Known rows, with every step that occurs
bevap, sugam, zuli, bimu, dubuz: [ -0.2  15.0   6.3   6.4 -13.5   8.4  -0.2 -11.7   0.6 -27.8  -8.7  12.7
   0.4 -18.5  14.2 -12.9   8.7  -2.6   4.0  27.9   3.1   2.8  12.4   3.3
 -12.3  -5.2   1.7 -16.3  41.4 -13.2   3.8   2.0  -2.6]
bimu, dubuz, sugam: [  5.3   3.3  -3.4   1.5  28.6  -8.9  -5.1  19.7 -16.9  11.6   6.4  -9.3
   4.5   1.8  13.0  -1.8   0.6   4.4  -8.6 -25.2  -3.4   4.6  -9.1   4.8
  -0.8  -3.9  -3.6   8.7 -27.9 -23.8  -3.4  -1.1  17.0]
bevap, bimu: [ -2.1 -15.6  40.6  -3.6  10.7 -21.7   5.3  -8.5   2.8  -5.2   6.2  10.6
 -14.5 -18.8  -8.2   2.3 -16.3  -4.6   3.0  -4.0   3.0  -1.3  -7.5  -9.2
   1.2  10.2  -2.5 -29.1  77.5   5.4   2.1   4.8  11.6]
fulu, bimu, dubuz, sugam: [ -0.6   4.1 -18.2  -9.2  16.2  10.3   4.2  12.8  -7.1 -21.8   0.9  -0.9
  13.1 -22.4   8.5   2.0  -5.0   6.0  -7.4 -16.5 -14.6  -3.0  -1.5  12.8
  -6.0 -12.1   2.6  18.0  -0.7 -22.7   9.5  -4.2   6.2]
sugam, dubuz: [ -9.2   6.6  -3.8  18.7  -7.9   4.6  -6.5  10.4 -21.3  30.1  16.2  -7.7
   6.1  37.4  -1.6  -6.4  24.0  -3.2  -1.7 -25.1  22.4  -4.5  -9.2  -3.8
   5.2   1.4  -4.9  11.6  32.2 -39.5  -1.8   3.1  13.9]
zuli, sugam: [  9.6  -3.2  14.7   9.5   6.1 -18.8  -2.0   4.1 -11.2  13.0   3.0   7.2
  -0.5  20.6 -13.6  -0.5   8.8  -1.2   5.8  -6.5  14.0   7.0   1.1  -2.4
  11.2  -9.8  -3.9 -18.9 -22.7  19.1  -8.5  -6.7   0.4]
sugam, bevap: [ -7.8 -10.5  36.5  20.3  10.6  -3.5 -10.9 -13.7 -21.4  39.1   8.9  -6.3
 -16.9  12.1   0.1  10.7 -26.2   2.3   3.3 -13.0  10.2 -12.4  -2.5 -19.5
   3.2   9.6   1.3  -4.7  29.1 -11.8 -13.7  24.7   5.0]
fulu, bimu, zuli: [ -8.2   1.8  -2.7   9.1  -5.1  -3.4   6.0  -2.8   0.4 -40.0  -0.1  30.0
  -1.6 -26.1   1.4  -1.3  19.8   4.2   1.1   0.6  24.8  -5.8   0.0   5.4
  -9.1   7.7   8.6  -5.4  49.8  -8.9  15.2  -5.3  -2.9]
dubuz, bimu: [ -3.4  -8.0  15.3  -3.4  11.3  10.4  10.3  -0.9  -6.0 -12.3   3.1  -4.0
  -9.8  10.3  -8.7   6.7 -25.8  -3.3   0.5  -8.1 -19.4 -14.5  -1.7  -2.6
   2.2  15.2  -0.5  16.2   5.2  13.7  -3.5  -1.0  12.8]
dubuz, sugam, zuli: [  1.8  14.2  -2.5  19.8  10.6   1.4  -2.5  16.0 -14.6 -37.4  -8.7   6.6
 -11.3  29.8   6.7   8.0  -5.6   1.0   2.4 -15.0 -15.7  13.8  -1.5  14.4
   0.8   9.3  -6.6   8.2 -47.8 -19.6   0.5 -29.1 -15.6]
sugam, bevap, bimu: [ -6.0 -17.0  50.4   3.2  11.3  -8.5  -5.9 -26.5  -9.6  26.3   5.2  -3.6
 -22.2 -14.3   1.5   9.9 -43.4   1.1   2.3   1.0  -6.3 -18.3  -2.5 -20.4
  -1.9  11.2   0.9 -14.7  67.6  -6.0  -9.6  22.8   4.4]
bevap, bimu, dubuz: [ -0.5  -9.4  24.9 -12.5  20.2 -17.2   1.0  -8.1  -2.9   5.6   9.0   3.0
  -0.3 -30.9   8.8  -5.1  -8.9  -0.7  -4.6  -3.7  -2.7  -7.6 -10.5 -10.5
  -4.6   6.0  -3.2 -22.7  85.0  -8.4   1.5  19.4  22.8]
fulu, bimu, zuli, sugam: [  0.6   4.3 -10.8   2.7  -5.9  -6.3   4.9  -4.9  -0.4 -38.0  -5.3  30.1
   3.7 -23.5  -0.6  -3.4  21.4   5.1   2.0  10.0  18.0  -4.7   5.8  10.2
  -6.4  -3.5   7.4  -7.6  18.0   2.4  10.9 -13.6 -11.1]
dalug, bimu, dubuz: [  2.3 -12.0   8.1  -8.2  14.7  -3.3   3.4  -5.4   8.1  -7.2   0.5   7.5
  15.6 -24.6   5.8   1.8 -12.5   2.2  -3.9  -0.2   3.8   7.0   2.8 -12.1
  -5.3   4.6   3.0   8.7  49.4   1.9  -8.4  35.0  15.1]
fulu, bimu, zuli, sugam, dubuz: [ -1.9  11.3 -25.3   2.9 -14.4   3.4   2.3  -4.2  -5.5 -28.5  -2.5  22.6
  10.6 -11.3   2.9  -8.2  33.0   4.4  -1.1   7.5  19.8  -9.5   5.0  13.0
  -7.6  -7.3   6.2   7.2  19.4 -18.6  10.6 -15.4 -11.5]
bevap, sugam, dalug: [  4.4   1.3  12.6  17.2 -19.4  -9.9   2.8  18.3   6.5  12.4  -0.9 -20.8
 -18.0 -18.5  -3.2  -4.7  27.4 -10.3  10.5  -6.3  28.9   5.0  20.2  -3.0
   9.3  -4.5   0.5 -20.6  -6.6 -22.9  -0.9  -6.4  -1.7]
dubuz, bimu, zuli, sugam, fulu: [  0.4   5.6 -13.0  -6.0  -1.5   6.0   7.0 -12.1   3.8  -9.0  -4.5   3.2
  -5.0  13.8  -1.1  -3.6  -2.7  -0.3  -1.6  16.9  -2.6 -11.6  -1.1   4.0
  -1.8  10.5  -4.1  14.8 -29.4  33.4   2.8 -17.4  -5.4]
dubuz, bimu, zuli, sugam: [  5.3   0.8  -1.6  -5.6   4.5  -2.2   8.0 -10.3  -3.2 -27.9  -6.7  15.2
  -8.9  -1.2  -0.5  -3.3  -0.8   1.5  -0.9  15.0  -5.1 -15.6   4.8   5.9
  -4.3  13.2   2.7   9.4 -18.5  16.3  -3.5 -17.0  -1.9]
dalug, bimu, fulu: [ -4.2 -16.9  11.1 -12.6   2.6  -2.4   3.5  -4.4  31.0   1.3  -0.5   7.8
  10.3  -1.3 -16.8   6.2 -20.6   1.3   2.5  14.2  15.5  24.9  -9.4  -9.5
   2.5  -0.2  10.9  -4.5  29.1  34.6   0.9  32.1   5.5]
bevap, sugam, zuli: [  0.0  15.1  17.1  25.8   0.4  -5.2   3.5  -1.9  -7.2 -22.4  -6.6   7.4
 -13.3  -2.9   6.4  -8.7   8.0  -3.8   9.2   9.1  37.5  11.9  13.1   4.9
  -1.8  -3.1  -2.4 -13.6  25.4 -21.8   3.2  -8.3  -6.8]
fulu, bimu, dubuz, sugam, zuli: [ -2.7  16.2 -27.1  -3.8  11.5  19.9   1.9   9.3 -10.6 -38.7  -5.9   2.5
  15.2 -16.3  17.7   1.7  -0.9   6.4  -5.9 -10.4 -22.5  -3.4   1.2  15.4
  -9.8  -5.2   1.5  20.6   0.7 -31.4  11.9  -5.7  -4.4]
dalug, bimu, dubuz, sugam: [  8.1 -10.4   0.4 -12.8  19.5  -2.2   4.2   3.0  10.3 -20.8  -6.0   3.1
  11.2 -21.4   6.7   5.0 -20.3   4.3  -6.8  -3.6 -11.6  13.4   4.0   0.9
  -5.6  -1.5   2.1  20.6  -0.8  -3.6  -8.3  15.1   6.9]

Rows
[ -3.7  -2.0   6.1   0.5   6.1   0.7   8.6  -7.2  -2.2 -28.3  -1.2  15.2
 -14.1  -4.2   1.2  -1.2  -4.7   0.6  -1.5   6.1  -0.1 -16.7  -0.6   2.4
  -7.0  24.6   3.7  12.0  18.6   8.6   0.8  -8.8   6.3]
dubuz, bimu, zuli
[  1.1  -7.5  -0.7 -16.5  -5.6   7.4  -6.2  -1.5  -1.2 -10.8   2.1  10.7
   8.3  -9.1   4.7   0.4  -4.4   0.4  -6.0   5.7 -46.8  -4.4  -7.0   1.0
  -9.7  -0.7   1.8  -5.9  -0.3   8.8  -2.8   2.4  10.6]
zuli, bimu, dubuz, sugam
[  2.5  -7.1  23.8  14.0  20.1  -5.2  -7.5   4.8 -16.1  14.1  -1.0 -10.7
 -21.8  15.7   0.8  15.0 -34.5   4.3  -0.9 -18.8 -13.4   0.1  -1.0   1.7
   3.0  -0.1  -0.9  15.6 -50.9 -16.0 -11.2 -10.5  -6.2]
dubuz, sugam, bevap
[  8.1 -11.1  12.6   0.3  -1.1 -13.4   0.4 -26.1  12.5 -19.9 -13.0  26.8
  -2.1 -23.2   1.1   2.7 -10.1   5.9   1.4  27.3  12.2   3.4  14.5  -8.3
  -7.7   6.9   7.8   1.5  19.5  17.5 -13.4  14.6 -14.8]
dalug, bimu, zuli, sugam, bevap
[  5.3   7.5 -10.2   8.9  -7.4  -3.0  -6.9   6.3 -19.8  29.7   7.0  -5.2
  10.7  40.6  -7.3  -7.6  25.4  -2.5   0.5 -10.5  12.4  -0.4  -0.6   1.8
   9.8 -15.1  -6.1   1.5 -22.1 -16.7  -8.2  -8.5   0.9]
zuli, sugam, dubuz
[  6.0  -6.6 -17.5  -8.0 -11.9   3.5  -0.3  29.5  25.5  -7.1 -10.3 -21.7
  -4.4   2.0  -7.5  13.9  -1.7  -2.8   2.6  -8.3 -28.6  19.6   4.9   6.4
   8.9   2.4   5.4   8.2 -79.9   2.2  -2.3  -9.5 -15.7]
dubuz, sugam, dalug, bimu, fulu
[  6.8  -5.6  22.7  12.1   6.5 -10.1 -10.0 -11.7 -18.5  37.9   1.2  -3.3
  -7.5  18.4  -5.9   5.6 -15.4   2.7   4.8  -1.6   1.8  -7.1   5.9 -11.0
   8.0  -8.6  -1.4  -9.7 -25.4   7.8 -17.6   7.7  -6.6]
zuli, sugam, bevap
[ -8.5  -6.0   3.9 -16.1   9.3  14.9   5.5   1.9  11.2   9.2   5.0 -10.2
  -1.0  17.2 -13.7   3.4 -27.4  -0.1  -0.6   4.0 -11.1  -1.7 -17.0  -0.8
   4.2   6.2   7.8   9.4  -8.2  29.8   4.8  10.5  13.2]
dubuz, bimu, fulu
[-14.1  11.5  -7.4   0.5 -24.3  19.6  -9.1 -10.8   5.9 -23.4  -4.6  22.0
   8.9  24.2   0.4   1.5   4.5  -0.7   6.1  25.3 -26.1   7.3 -12.6  -4.0
  -6.4  14.8   5.2 -26.5  32.9  20.7   8.6  12.3 -10.1]
sugam, zuli, bimu, fulu
[ 13.7  -6.4  -9.5  -1.8 -22.8  -4.0  -0.3   9.5  12.0   7.1 -10.3  -8.6
   4.7  -1.8 -10.6   6.8  18.7  -6.4   8.5   0.4 -17.2   4.7  20.9  -7.7
  13.0  -0.7   0.1 -12.2 -47.1  14.5 -13.1   1.7 -17.5]
zuli, sugam, dalug, bimu
[ -3.7   8.4  -4.0  -6.2  -6.9  14.7   6.8   2.1   7.1  18.0   3.3 -22.9
  -1.0  10.3  -4.6 -16.2   0.8  -3.6  -1.4  12.0  29.8  -0.3   1.7  10.2
  -0.3 -20.1   3.8  21.6   5.9 -25.3   5.0  -5.7  11.3]
bevap, sugam, dubuz, bimu, fulu
[-17.4   5.0 -14.9   6.0 -10.2  18.2   4.0  -2.5   7.8  24.5   9.3 -12.9
   8.1  20.5  -9.2   5.0  -4.9  -4.0   1.7 -11.7  13.8   6.3 -13.4  -2.1
   6.5  -5.1 -10.9   4.4  13.9  24.2  20.2   2.4  -2.8]
sugam, fulu, bimu
[  5.8   7.5 -16.4  -5.5  -6.4  13.0   0.3   0.8 -14.7  15.1   2.0 -11.9
  10.0  35.8  -6.8  -6.2   6.0  -2.8  -2.0  -1.8 -14.4 -13.0   3.8   6.1
   6.2 -11.1  -5.0  22.9 -36.3  -9.2  -9.0 -14.2   1.3]
zuli, sugam, dubuz, bimu
[ -5.8   5.4 -17.3   1.3   2.0  12.4   4.5  13.1   7.0   0.8  -0.4 -16.0
  -2.2  23.3  -7.6   9.9 -17.9  -1.2  -2.1 -16.9  -9.6  14.5  -8.6  16.9
   5.6 -12.4 -11.1  20.9 -61.3  12.1  15.7 -28.2 -11.3]
dubuz, sugam, fulu, bimu
[-16.6  10.2 -27.4  -1.8  -1.7  21.0   1.0  -0.8   3.0  31.8  12.3 -18.3
  19.2   9.7   3.9  -1.3   0.4  -0.7  -4.7 -11.0  11.0   0.9 -15.0  -2.9
   1.8  -8.0 -10.3  10.2  20.1  11.9  19.3  14.0   7.3]
sugam, fulu, bimu, dubuz
[  4.4  -9.2  25.1 -11.4   8.0 -12.0  -8.5 -21.4   1.2  38.3  -0.4  -6.8
  -5.8   4.0  -8.4   2.9 -29.0   3.7   3.2  18.1  -4.9  -2.8  -3.5  -9.5
   5.6 -12.9   3.4 -22.6  -4.9  22.5  -9.9  14.1  -6.9]
zuli, sugam, bevap, bimu, fulu
[-11.3 -14.1   9.9 -17.2 -22.9   5.9  -6.7  -7.8  20.8   6.6   6.8  15.8
   7.3  11.4 -18.8   1.2  -3.7  -2.2   3.3  22.1 -17.9   7.7 -20.5  -9.4
  -1.8   0.4  11.9 -32.8  30.4  47.2   6.4  19.3   9.1]
zuli, bimu, fulu
[ -0.4  -8.2   4.1 -16.3  -3.1  13.1 -11.2 -10.7  -6.0   3.8   0.9   4.2
   3.4 -12.1   9.2   4.2 -18.8   3.1  -7.0   8.2 -54.5 -13.8  -4.0  -4.2
 -12.1   0.2   4.0   0.2  -1.5   2.2  -8.7  10.4   6.8]
zuli, bimu, dubuz, sugam, bevap
[  5.8   3.9 -15.1  -5.9 -11.5   5.5   5.2   0.8   0.9 -20.8  -8.8   1.1
 -10.3  -4.4   2.0  -1.3  15.2  -2.1   1.5  12.0 -19.4 -20.1  12.1   2.9
  -0.5  18.7   3.5   6.4 -36.0  10.9  -4.1 -17.8  -9.5]
dubuz, bimu, zuli, sugam, dalug
[  9.4  -7.7  -8.9  -0.9 -10.7   0.6   1.8  27.2  14.8 -17.5 -12.4 -17.0
 -10.2  -3.9  -4.0  15.6  -1.1  -4.7   3.2 -17.7 -33.3  11.9  14.1   5.2
   7.9   7.9  -0.1  11.7 -71.8 -10.0  -7.1 -17.0 -15.9]
dubuz, sugam, dalug, bimu
[  4.8  -4.9   4.8  -3.4 -23.4  -1.7   5.2  11.3  34.6   6.7  -8.4 -20.2
  -6.1 -28.8  -8.5  -3.3  11.1  -7.3   9.0  15.3  26.7  17.5  18.9  -3.3
   6.4  -9.8   9.2 -13.4  -5.9  -2.4   0.9  11.1  -7.5]
bevap, sugam, dalug, bimu, fulu
[ -7.1   1.8  -9.4  -3.7   8.7   9.6   3.0   4.4  -8.6  -9.6   7.7   4.0
  16.7 -25.1   7.4  -1.1   5.6   3.9  -4.8 -13.5   1.7  -9.5  -3.2   0.5
  -5.3  -5.8   3.7   4.5  50.0 -19.0  10.3  17.1  14.7]
fulu, bimu, dubuz
[  6.2  -4.7   3.5 -17.3  10.5  -9.5  -0.9  10.4   2.2  -1.1   0.0 -15.9
  -4.9 -31.9  12.8   0.3  -2.3  -2.6  -5.2 -11.4 -30.6  -6.8  -1.8  -0.4
  -1.8   6.3  -3.5 -11.4  16.7 -23.0   0.5  -1.7   6.7]
bevap, bimu, dubuz, sugam, dalug
[ -1.6   7.1 -17.0  -1.0  -9.1   6.9   1.9  -3.9   3.8  24.1   1.6  -9.1
  13.0  25.9 -13.9   0.8   1.4  -2.9   3.3   1.2   6.9   8.3  -2.9   2.6
  11.1 -20.3 -11.1  -3.2 -36.1  36.4   9.1 -10.0 -12.5]
zuli, sugam, fulu, bimu
[  4.2  -4.7  -4.7  -1.6  -7.1 -11.5   4.7 -19.7  22.9 -16.1 -10.5  22.4
   5.6  -6.9  -4.3  -1.6   3.8   1.6   1.3  26.5  23.7  16.1   5.6  -4.3
  -3.6   2.7  -0.8  -0.2   2.8  37.5  -2.3   4.4 -14.2]
dalug, bimu, zuli, sugam, fulu
[  7.6   6.8 -12.1  16.8 -18.3 -22.4  -6.5   8.6  -2.2   1.1  -4.0  13.7
  -7.9  -3.1   4.2  -5.7  55.2  -1.8   6.0   4.1  23.1  -2.2   8.6  -2.2
   3.9  13.1   2.7 -27.1 -27.2  -1.4  -3.3 -15.1 -15.9]
bimu, zuli, sugam, dalug
[ -2.0   8.9 -19.4   0.9  21.9   0.8  -6.1  15.4  -9.0  34.2   9.3 -23.3
   9.5  19.4  13.3  -2.6  -0.4   2.5  -9.6 -22.6  -0.1   9.2 -15.8   3.8
   2.1  -7.7 -12.8  13.7 -42.5  -5.8   4.1  -1.0  10.5]
bimu, dubuz, sugam, fulu
[ 10.3   1.1  -7.6   9.6 -20.6  -8.0  -6.1  18.8  -5.2  24.0  -0.8 -13.0
  -2.1  15.7  -9.6   3.6  32.6  -7.3   9.1 -13.0  -7.9  -0.4  12.3  -6.5
  17.4  -0.1  -3.3 -23.9 -56.4   4.7 -10.1  -7.1 -11.3]
zuli, sugam, dalug
[ -6.4  10.7  -7.1   0.6  -1.7   9.4   7.9  -3.6  11.8  19.6   4.0 -20.9
   5.1 -15.2   2.7 -11.7   0.0  -3.0   0.1   6.7  40.9   9.0   2.2   5.0
  -0.6 -27.3  -7.0   4.9  16.2  -0.7  17.9   1.5   4.2]
bevap, sugam, fulu, bimu, dubuz
[  3.4  11.4 -15.2  16.2  -8.9 -18.0  -7.1  -1.9 -14.2   1.4   2.7  20.7
   1.8  17.1   6.0 -15.0  48.3   3.2  -1.0   4.9  37.5  -2.5  -1.6   5.1
  -2.4   1.7   0.4  -4.4  -2.2 -18.6  -2.3 -17.0  -5.0]
bimu, zuli, sugam, dubuz
[  2.1   0.6   4.6   3.3  30.8  -1.6 -11.2   6.9 -21.7  27.8   5.8 -17.9
  -1.5  -1.0  19.3   2.8 -17.3   7.5  -9.5 -20.4 -10.5  -7.5  -5.7  -1.1
  -3.8  -3.6  -1.5  17.2 -25.8 -32.1 -10.3  10.6  11.5]
bimu, dubuz, sugam, bevap
[ -8.6  10.4 -19.7   4.2 -10.6  17.0   0.9  -1.2 -14.3  -2.5   6.2  -1.9
   1.0  22.4   7.2  -9.9  19.5  -1.1  -6.9  -3.6   4.4 -22.3  -3.9   4.8
  -6.2  14.1   0.0  35.3  23.6 -35.1   0.4  -9.0   9.3]
sugam, dubuz, bimu, zuli
[  3.0  -5.3 -11.8 -14.7  14.8   6.2   3.5   0.0  16.4  -0.4  -4.0  -8.6
  15.3  -8.1   6.4   4.2 -23.9   2.4  -7.9  -1.7 -11.4  17.2  -2.1  -0.4
  -3.7  -4.6  -5.2  27.1 -14.2  11.5  -2.2  14.8   3.8]
dalug, bimu, dubuz, sugam, fulu
[  6.9  -7.6  23.3  -5.8   4.1 -33.8   2.4 -17.7   4.6 -21.0  -3.6  29.8
 -13.6 -28.1   0.1  -7.8   8.9   0.8   2.4  19.7  16.1  -1.9  -0.5  -1.4
  -5.8   8.8   0.4 -35.1  53.8  12.5   1.9 -11.5  -4.3]
bevap, bimu, zuli, sugam
